Every row comes from one small tree of marks. Brackets hold a mark, then the marks that hang from it, in alphabetical order. Every link used is in the known rows. Which tree was each row made from?
Known rows
{fazez luva}: [-19.5 -12.6  -3.4   4.3  -3.0 -10.3  -1.5  15.8 -14.1 -14.0 -27.0   1.4
  21.0  11.5   5.7 -11.6  20.2   1.1 -14.7  -7.0  10.0 -10.0]
{fazez {luva kizan}}: [-18.6  -5.8  -3.7  -3.8  -6.9 -13.4   0.9  16.7  -8.5 -20.0 -31.4   1.2
  14.9  12.8  -3.2 -17.5  19.1   2.1 -17.8  -2.8   5.3  -7.0]
{kitok {kuneb {luva kizan}} nisod zudiz}: [-24.3 -10.8  -2.3 -37.0 -11.0 -27.9   7.7  -4.8 -18.3 -47.2 -30.4  -8.6
  10.1  16.3 -14.2 -14.7  33.1   2.3  -9.6  -4.8  -0.5 -19.8]
{zudiz kitok}: [-18.4  -9.2   8.7   2.2  -9.1  -9.8  -8.7  15.9 -19.5 -14.7 -23.5  -8.9
  18.1  15.8  14.0 -10.3 -17.1   4.5 -14.1  -7.2   9.7  -8.2]
{kuneb {luva {kizan deva} nisod}}: [-25.3  -5.6   0.3 -14.1 -25.1 -34.3 -11.7   3.7  -5.7 -44.2 -24.6   6.2
  32.7  19.2  -3.7 -23.3  34.3  11.3  -6.2 -10.1   0.9 -20.6]
{kitok {kuneb luva} nisod zudiz}: [-24.6 -16.3   0.2 -27.5  -7.1 -23.5   6.7  -4.7 -25.1 -39.2 -24.5  -8.4
  15.3  15.2  -3.6 -10.3  37.9   3.1  -6.7 -10.0   2.3 -23.1]
{kitok nisod zudiz}: [-21.6 -10.0   8.5 -21.0  -8.4 -12.6  13.0  12.6 -23.8 -20.5 -24.1  -2.4
  11.5  12.7  -1.2  -7.3  38.3  -4.9  -6.6 -11.2   2.4 -16.1]
{zudiz {kitok nisod}}: [-20.5 -13.0   8.6  -3.0 -10.1 -11.0   3.8  14.9 -18.5 -16.4 -26.4 -15.6
  19.0  14.2   9.9  -9.1 -10.2   0.8  -6.6 -11.2  11.7 -12.1]
{nisod {kitok {kuneb {luva kizan}}}}: [-23.6  -6.4   0.9 -11.8  -9.4 -32.9  -1.3  -5.7 -11.2 -46.9 -24.5   9.8
  16.3  25.4  -2.7 -22.7  14.0  10.4 -19.5  -5.2   6.7 -22.5]
{kitok nisod}: [-21.4 -10.1   7.7  -1.9  -5.1 -11.7  13.0  12.1 -14.3 -18.5 -23.5  -1.3
  16.1  12.5   1.3 -14.7  24.8  -0.6 -10.1 -12.6   5.4 -17.9]
{nisod {kitok kuneb zudiz}}: [-20.1  -8.3  11.0 -19.1  -6.7 -21.3   2.1   5.2 -30.0 -42.4 -15.7   8.0
  13.8  20.1  -1.4  -9.3  37.0  -0.9 -18.9  -7.9   3.3 -20.9]
{kuneb {luva kizan}}: [-22.3  -5.1  -1.4  -8.8  -9.9 -25.1  -3.2   1.0  -7.2 -24.5 -30.5   4.9
  11.7  19.9   0.3 -23.4   4.2  10.6 -13.9  -4.4   3.8 -14.5]
{zudiz {kitok {kuneb {luva kizan}} nisod}}: [-23.6 -12.6  -1.2 -18.6 -12.7 -25.4  -1.6   0.2 -13.2 -43.1 -31.3 -20.4
  18.4  17.5  -2.4 -15.8 -12.6   8.8  -9.9  -4.8   9.1 -15.1]
{kizan deva {kitok kuneb zudiz}}: [-11.7 -13.2  13.1 -29.2  -8.2 -17.0 -19.8   1.9 -33.4 -34.0 -21.4   9.5
  24.1  13.1  -3.3  -4.8  62.2  -3.2 -19.7  -6.8   4.1 -12.6]
{kizan deva kitok}: [-11.4 -10.5  13.0  -6.4  -8.1 -13.1 -18.4   8.1 -19.9 -13.5 -27.2  15.3
  26.4  15.2   7.1 -12.7  41.3   1.2 -15.5 -10.3   9.8 -10.1]
{tezav luva}: [-25.8  -9.2   1.2   0.6  -8.4 -19.5   0.7  10.7 -17.3 -20.7 -18.3  16.1
  -2.1  10.1   7.5 -13.7   9.9   8.4 -17.2 -12.0   4.6 -10.5]
{kizan kitok}: [-12.7 -10.1  18.5  -0.8  -1.5 -10.4 -10.4  12.6 -20.4 -12.7 -23.4  12.8
  20.0  18.1  12.9 -14.7  13.3   2.6 -15.6  -8.4   8.9  -8.3]
{tezav deva {luva nisod}}: [-32.6 -13.2  10.8   3.5 -11.2 -22.1  -2.8   8.6 -18.6 -40.7 -12.3  16.6
  -0.8  12.4  15.3  -6.7  31.0   9.6 -11.2 -12.2   4.5 -11.6]
{fazez {luva kizan {nisod {kitok zudiz}}}}: [-22.5  -5.0   2.0 -18.8 -20.0 -25.1   6.2  25.5 -21.0 -48.7 -21.1   3.1
  23.2  21.0  -3.4 -10.1  33.8   0.9  -4.8  -7.8   6.3 -13.3]
{kizan {kitok kuneb}}: [-12.7 -11.7  17.1  -6.1   2.7 -13.9 -13.4   2.7 -25.5 -30.1 -20.4   8.4
  22.4  16.1   5.1 -12.4  21.8   2.7 -22.4  -5.8   7.9 -12.3]
{fazez {luva kizan {nisod kitok}}}: [-22.5  -6.7   1.7   0.8 -16.8 -23.9   4.9  23.0  -9.1 -45.4 -20.7   6.9
  31.2  22.0   0.5 -16.1  19.2   4.1  -9.9  -8.5   9.1 -15.2]
{luva kizan}: [-18.8  -0.4   7.0  -8.3  -9.3 -16.6   2.7  11.3  -9.6 -23.3 -25.7   7.5
  10.2  15.1  -4.3 -22.2  13.1   2.8 -18.6  -4.5   0.0 -12.5]
{luva {kizan kitok} nisod}: [-15.8  -3.6  22.3  -8.0 -11.9 -19.9  -8.8  15.7 -16.1 -40.8 -20.6  10.2
  28.6  20.9   2.0 -19.2  10.0   5.6 -12.4  -6.8   3.2 -10.2]

Write each row's tree
[-23.2  -3.1  11.4 -15.1 -22.6 -33.6  -6.6   4.1 -14.7 -63.6 -14.8  10.6
  34.7  19.8 -10.8 -21.0  51.5   4.1 -19.3 -10.0   1.1 -26.7]  {luva {kizan deva} {nisod {kitok kuneb}}}
[-12.3 -11.3   4.5 -12.0   0.2 -14.0 -12.8   8.2 -16.6 -35.6 -30.4   2.5
  21.3  14.7  -6.0 -14.5  23.5   2.4 -23.7  -0.5  10.0  -4.8]  {fazez {luva {kizan {kitok kuneb}}}}
[-26.9 -11.0   5.5 -13.0 -19.1 -31.1   1.1   9.9 -23.1 -43.4 -14.8   8.2
  27.0  27.6  12.2 -10.5  19.5   8.7   0.8 -13.1   6.4 -24.4]  {kuneb {luva {nisod {kitok zudiz}}}}
[-14.2  -9.1  16.1 -19.7  -3.3 -17.0   3.1   3.7 -17.7 -41.5 -26.9  -0.5
  18.3  15.3  -9.5 -16.8  29.5  -0.7 -19.5  -4.5   4.4 -13.2]  {luva {kizan {kitok kuneb nisod}}}
[-21.3 -12.8   8.9 -27.1  -5.4 -16.2   9.0   1.2 -28.6 -38.8 -19.3  -7.1
  12.8  11.2  -9.5  -8.5  42.4  -4.3 -12.6  -9.1  -0.7 -20.2]  {kitok kuneb nisod zudiz}
[-12.9  -8.0  15.3 -31.2  -8.6 -13.5   6.0  14.6 -24.2 -26.8 -30.1   2.1
  10.2  17.4  -4.9 -12.2  32.6  -4.2  -9.6  -6.1   4.6  -6.6]  {luva {kizan {kitok nisod zudiz}}}
[-20.8 -15.4   8.3  -7.5  -7.6 -13.6   1.4   6.2 -22.8 -34.7 -23.2 -21.2
  21.2  13.6   2.3  -9.9  -1.0   1.5 -13.2  -8.7   8.9 -15.4]  {zudiz {kitok kuneb nisod}}
[-20.4  -6.4   9.5 -16.1 -24.5 -29.6 -14.5  13.5 -16.9 -44.3 -18.7  22.4
  16.4  13.4   1.4 -15.9  36.5  10.1 -12.2 -12.9   5.3  -6.7]  {tezav {luva {kizan deva kitok} nisod}}
[-25.6  -4.1   5.4 -22.3 -22.7 -34.4   3.5   9.8 -17.1 -52.7 -20.8   8.9
  21.8  28.2   2.1 -15.4  17.1   9.2  -2.8  -9.3   2.8 -21.3]  {kuneb {luva kizan {nisod {kitok zudiz}}}}
[-11.0 -10.8  10.6 -23.4 -10.6 -13.8 -17.8  10.2 -28.6 -17.6 -25.8  12.2
  21.0  14.7   4.7  -5.5  53.8  -3.0 -12.9  -9.4   5.7  -8.6]  {kizan deva {kitok zudiz}}
[-19.4  -7.1  13.5 -11.3 -13.3 -27.0 -12.0   9.0 -13.3 -40.4 -23.6  10.7
  31.9  24.8   7.6 -20.6   3.6  12.6  -4.5  -6.9   7.0 -12.3]  {kuneb {luva {kizan kitok} nisod}}
[-14.0 -14.9  17.4 -11.2   0.8 -13.2  -0.9   3.2 -23.7 -33.4 -21.6  -0.2
  24.4  14.8  -0.2 -10.9  29.4  -0.7 -17.0 -10.1   8.5 -16.2]  {kizan {kitok kuneb nisod}}
[-14.2 -15.7  16.8 -28.1  -1.4 -13.6   1.7   5.2 -33.5 -35.2 -21.4  -2.4
  17.8  14.6  -2.7  -5.5  38.0  -4.6 -12.4  -8.3   6.0 -14.2]  {kizan {kitok kuneb nisod zudiz}}
[-15.8 -12.1   6.0 -33.8 -10.6 -22.9   1.9   5.9 -20.1 -29.2 -36.1   2.2
  11.8  21.3  -1.0 -12.7  22.1   2.8  -2.8  -6.6   7.4  -8.5]  {kuneb {luva {kizan {kitok nisod zudiz}}}}
[-16.0  -5.0  23.4 -32.9 -11.4 -23.3 -10.4   9.3 -31.7 -58.9 -16.3   0.3
  23.8  19.3  -8.0 -11.6  29.9   1.3 -14.7  -3.2  -3.1 -12.0]  {luva {kizan {kitok kuneb zudiz}} nisod}
[-16.9 -19.6   8.7 -31.4  -2.6 -22.0  -2.9  -3.0 -29.0 -35.8 -25.5  -2.2
  19.6  19.1   2.3  -5.9  30.6   2.4  -6.9  -9.2   8.6 -16.9]  {kizan {kitok {kuneb luva} nisod zudiz}}
[-31.4  -7.4   9.8  -4.7 -14.6 -26.5   0.6  10.2 -11.5 -48.4 -18.0  17.8
  -4.7  12.9   5.6 -12.5  30.5  10.8 -16.7  -8.0   1.8  -8.4]  {tezav deva {luva kizan nisod}}
[-16.7 -19.9   3.4 -16.8  -7.8 -24.7 -14.6  -8.8 -18.3 -33.8 -28.0   2.0
  33.4  17.0   0.7 -13.0  48.5   4.8 -11.6 -12.3  11.5 -20.0]  {kizan deva {kitok {kuneb luva} nisod}}
[-14.7  -9.9   4.7 -10.6 -18.6 -18.7 -18.1  20.2 -13.0 -36.9 -27.2   7.4
  40.2  15.1  -2.2 -13.2  43.9   3.1 -10.5  -8.1  10.3  -7.1]  {fazez {luva {kizan deva kitok} nisod}}
[-27.5 -12.3   7.4 -23.2 -12.3 -30.1  -7.3  -0.8 -26.5 -55.6 -14.0  -1.7
  28.7  19.3   0.8 -10.4  26.1   8.9  -5.3  -9.0  -1.5 -25.1]  {kitok {kuneb {luva nisod}} zudiz}
[-16.7  -6.4   8.9 -10.7  -8.9 -20.0  -6.0  10.9 -16.9 -26.5 -24.4  22.8
  -3.5  14.6   4.5 -16.1   9.2   8.7 -19.1  -7.0   6.6  -0.3]  {tezav {luva {kizan kitok}}}
[-11.9 -12.8   2.2 -11.3  -4.4 -10.9   2.8  19.9 -11.0 -22.6 -34.7  -0.3
  21.1  14.7  -2.2 -13.7  27.7  -2.3 -12.1  -6.0  13.6  -3.8]  {fazez {luva {kizan {kitok nisod}}}}
[-22.1  -7.4  -0.6 -33.0  -9.6 -28.8  -3.7  -5.7 -20.8 -45.1 -26.6  -2.2
   8.8  18.0 -10.9 -16.0  24.1   6.7 -15.7  -1.1  -2.1 -16.6]  {kitok {kuneb {luva kizan}} zudiz}
[-12.3 -12.2  14.2 -11.5  -5.3 -16.4 -21.3   0.3 -24.0 -29.9 -20.8  10.2
  27.7  13.6   0.2 -12.7  49.0   1.2 -23.7  -8.0   7.0 -15.4]  {kizan deva {kitok kuneb}}
[-32.6 -13.6  12.1   7.7 -13.5 -27.4   2.3  11.9 -16.3 -47.4  -9.9  24.1
   1.3  19.1  19.7  -6.3  34.4  10.3 -12.2 -15.7  11.1 -16.0]  {tezav deva {luva {nisod kitok}}}
[-20.7  -7.4  -3.6  -9.5 -22.2 -22.8  -9.1  16.7  -8.6 -41.5 -26.1   1.5
  35.4  11.6  -7.8 -16.0  47.8   3.3 -10.6  -8.4   4.8 -13.8]  {fazez {luva {kizan deva} nisod}}
[-15.7  -8.7   9.0  -6.0 -11.6 -16.4 -10.3  23.1 -14.2 -38.0 -25.1   4.0
  34.0  18.1   1.9 -12.9  14.8   4.0  -9.4  -5.5   9.4  -3.7]  {fazez {luva {kizan kitok} nisod}}
[-23.8 -13.3   2.1 -20.9  -7.2 -28.8  -2.8  -4.2 -26.5 -42.5 -19.6   7.0
  16.2  24.8   4.4 -11.6  29.9   6.3 -11.9  -8.4   6.3 -24.5]  {nisod {kitok {kuneb luva} zudiz}}
[-29.3  -8.3   8.1   4.2 -19.6 -29.4   5.3  16.3 -18.2 -43.1  -7.5  19.6
  12.9  19.2  14.1 -13.3  14.2  10.2  -9.3 -18.7   8.1 -19.3]  {tezav {luva {nisod kitok}}}
[-25.8 -16.6  -0.4  -9.2  -4.0 -24.2   4.0  -6.2 -13.8 -36.6 -24.8  -6.1
  22.1  15.8  -0.5 -15.6  23.0   7.0 -11.0 -10.5   6.2 -24.5]  {kitok {kuneb luva} nisod}
[-11.6  -7.1  13.2 -39.5 -12.7 -21.3 -18.0   3.2 -28.7 -42.9 -26.5   7.2
  16.8  14.7 -12.9 -12.2  59.0  -2.3 -22.6  -3.1   0.1  -9.7]  {luva {kizan deva {kitok kuneb zudiz}}}
[-22.0  -7.2   1.8  -3.2 -13.4 -20.8   0.2  20.6  -9.2 -40.9 -23.3  -2.4
  29.5  14.6  -4.3 -16.4  19.2   4.2 -10.1  -6.2   3.3 -11.1]  {fazez {luva kizan nisod}}
